Each row comes from the steps of one path. Every step used is in the known rows, and no mark comes twice. Write the path behind each row, first mark first.
Known rows:
P M L: -1.008  -0.578  -4.445  0.026  0.408  0.729  1.142  0.163  -2.946  -4.240  2.073  0.176  -0.379  0.277  -2.250  -2.311  0.628  -0.090  -1.643  -0.783
V L M R P E: -0.390  0.397  -0.665  -0.815  0.753  -2.557  0.467  -1.409  3.602  6.129  0.655  -0.023  1.317  -2.867  -0.155  2.372  -1.640  -0.305  2.963  2.279
L M R: -0.614  -0.801  0.861  3.856  0.712  1.020  0.133  0.743  2.708  -1.089  0.613  0.136  -0.550  0.412  0.875  1.618  -0.388  -0.201  -1.067  -2.201
E L M R: 1.374  -0.112  -1.940  2.203  0.579  -0.454  0.245  -0.563  3.959  -0.476  -0.260  0.405  0.993  -0.102  3.324  3.757  0.672  -1.586  0.392  -2.434
R L: -1.078  -0.147  1.523  -3.707  -1.295  2.434  -0.173  2.344  -5.204  -4.328  -0.119  -1.531  -0.945  1.213  0.829  -3.403  -0.576  1.094  -2.940  -0.245
E M R: 1.237  0.075  1.834  3.732  -0.451  0.905  -0.401  0.544  3.429  -3.221  0.621  1.249  -0.553  2.824  0.608  -1.418  -0.562  -0.926  0.114  -3.398
R P V L: 0.224  -0.068  1.540  -0.892  -0.483  -0.250  -0.615  -0.529  -2.247  2.398  -1.394  -0.164  -0.762  -0.485  -2.296  -2.571  1.202  -0.223  -1.733  2.404
V L M: 0.745  -0.794  0.152  0.407  0.977  0.250  1.720  1.121  0.361  -0.943  -1.117  -1.809  -0.093  -2.836  -0.500  1.974  2.610  -1.596  -0.525  -0.530
V L M R P: -3.314  -0.886  2.197  0.881  0.672  -0.886  -0.082  0.120  4.824  6.059  -0.822  -1.130  1.382  -0.843  -0.013  1.696  -0.615  -1.059  1.063  0.576
P R L: -2.352  -0.214  -1.526  -2.154  -2.429  0.817  0.788  0.517  -6.319  -3.778  1.214  -1.462  -1.453  1.181  -0.627  -1.179  -1.353  1.479  -2.814  0.051
M R P V L: -1.482  -0.257  0.803  2.008  -0.628  -1.012  -1.023  -1.270  1.492  5.406  -0.018  0.268  -0.295  1.181  -1.173  -1.622  -1.411  -0.679  -1.468  1.122
V L: 0.481  -1.372  -0.034  -1.246  0.227  0.860  1.682  1.888  -2.065  -4.259  -0.364  -2.188  -1.606  -0.820  -0.748  -2.020  1.747  -1.643  -3.589  -1.006
E P M: 4.075  -0.304  0.648  0.031  1.244  -0.181  0.205  0.739  -2.493  -4.173  -0.682  -0.703  -1.379  2.040  -2.008  0.841  1.781  1.145  0.318  -1.010
L M: 0.912  -0.477  1.580  0.727  0.860  1.938  0.581  1.534  -1.123  -4.380  -0.740  -0.239  -0.946  -1.264  -0.266  0.434  2.231  0.207  -1.190  -0.996
L M R P: -3.203  -0.682  3.630  1.374  0.514  0.839  -1.229  0.665  3.541  2.370  -0.510  0.528  0.311  0.660  0.295  0.270  -0.958  0.719  0.430  0.137
M L: -2.205  -0.977  -1.668  -0.713  0.545  2.114  0.921  1.569  -1.832  -4.983  1.437  0.171  -0.923  1.157  -0.413  -6.368  0.610  -0.930  -2.677  -1.322
M R P: -3.340  -1.233  3.400  -0.028  -0.419  1.442  -1.295  1.377  1.071  -1.293  0.287  0.173  -1.284  2.779  -0.126  -3.582  -1.690  0.723  -2.707  -0.339

Write each row's path:
0.309  0.441  1.746  0.737  0.363  -0.751  -0.575  -1.298  0.175  5.742  -2.197  0.287  0.806  -2.553  -2.039  1.402  1.872  -0.229  1.456  3.050 | R P V L M
4.458  1.343  -4.718  0.641  0.693  -2.095  0.712  -1.883  2.685  -0.223  1.283  1.566  0.930  -2.084  3.384  4.143  -0.334  -0.756  2.217  -0.881 | P E L M R
0.590  1.091  1.923  3.600  -1.017  -1.838  -1.547  -2.363  4.641  7.357  -0.789  1.715  1.194  1.464  -1.184  -0.523  -0.776  -1.423  2.760  0.499 | E M R P V L
-3.304  -0.481  -1.608  -2.565  0.159  0.575  -0.275  0.115  -2.134  -0.674  0.920  0.555  0.397  0.612  -3.001  -3.864  0.001  0.822  -0.161  1.547 | R P M L
-0.307  0.129  0.655  -1.721  -0.191  -0.246  -0.807  -0.214  -0.150  -1.035  1.845  1.334  -1.300  0.763  -0.190  -3.033  -2.705  1.495  -0.779  1.436 | M R P E
5.971  1.490  -3.913  -2.165  0.811  -1.183  1.151  -1.149  -0.859  -3.582  -0.165  1.195  0.437  -3.844  2.084  3.149  2.299  -0.311  2.183  0.475 | P E L M
-0.941  0.381  1.690  -2.152  -0.361  1.775  -0.139  1.550  -2.825  -0.848  -0.917  -1.183  0.736  -0.943  1.113  0.564  0.164  1.177  0.130  0.261 | R L M
-1.078  -0.041  0.763  -0.231  0.272  -0.621  -1.197  -0.681  4.692  3.024  -1.337  0.741  1.865  0.249  2.605  2.093  0.095  -0.583  1.732  -0.211 | E L M R P
-2.111  0.455  -1.271  -0.465  -1.631  0.203  0.880  -0.241  -3.944  -0.323  0.318  -1.032  0.135  -0.973  -0.259  2.922  -0.606  1.451  0.322  0.433 | P R L M
3.344  1.506  -1.071  -4.774  0.568  -1.537  -0.323  -1.300  -0.022  0.103  -1.227  1.619  1.348  -3.583  1.391  1.714  1.720  0.661  3.692  3.032 | R P E L M
1.252  0.208  -1.726  6.223  0.412  -1.398  0.382  -1.829  2.982  5.554  0.298  0.293  0.425  -1.104  -0.201  4.060  -0.032  -1.646  0.015  -0.653 | P V L M R
-2.614  -0.373  0.803  -0.654  -1.315  1.578  -0.532  1.589  -1.533  -1.299  1.350  -1.179  -0.373  2.867  1.904  -2.170  -3.209  0.611  -2.723  -1.467 | M R L
0.336  1.783  -0.453  -3.259  0.000  -0.495  -0.538  -1.149  0.899  0.666  1.123  3.187  1.379  -0.151  -1.136  -6.081  -0.284  -0.008  4.894  2.093 | R P E M L
3.256  0.618  0.185  6.200  1.696  -2.802  -0.162  -2.246  5.049  8.541  -0.905  0.081  1.062  0.991  0.241  4.430  0.353  -1.592  3.607  -0.692 | E P V L M R
-0.244  0.142  0.581  -1.928  -1.146  -0.520  0.226  0.188  -4.278  -0.922  -0.088  -1.581  -0.802  3.353  -0.271  -0.580  -1.033  1.572  0.758  0.040 | E P R L
-0.469  -0.546  1.452  -2.555  -0.394  0.981  -0.687  0.763  -3.730  -3.519  -0.680  -0.261  -1.170  0.202  -2.988  -1.058  0.813  2.049  -1.722  1.276 | R P M
-1.260  0.093  -1.981  -0.385  -1.332  0.100  -0.276  0.189  -2.712  -0.307  1.868  -1.233  0.075  1.977  0.073  1.720  -3.270  1.452  -1.724  -1.100 | P M R L
2.956  0.089  -0.997  -0.754  0.646  0.456  0.577  0.296  0.344  -3.765  -1.605  0.030  0.504  -1.769  2.256  2.363  3.250  -1.132  0.238  -1.177 | E L M
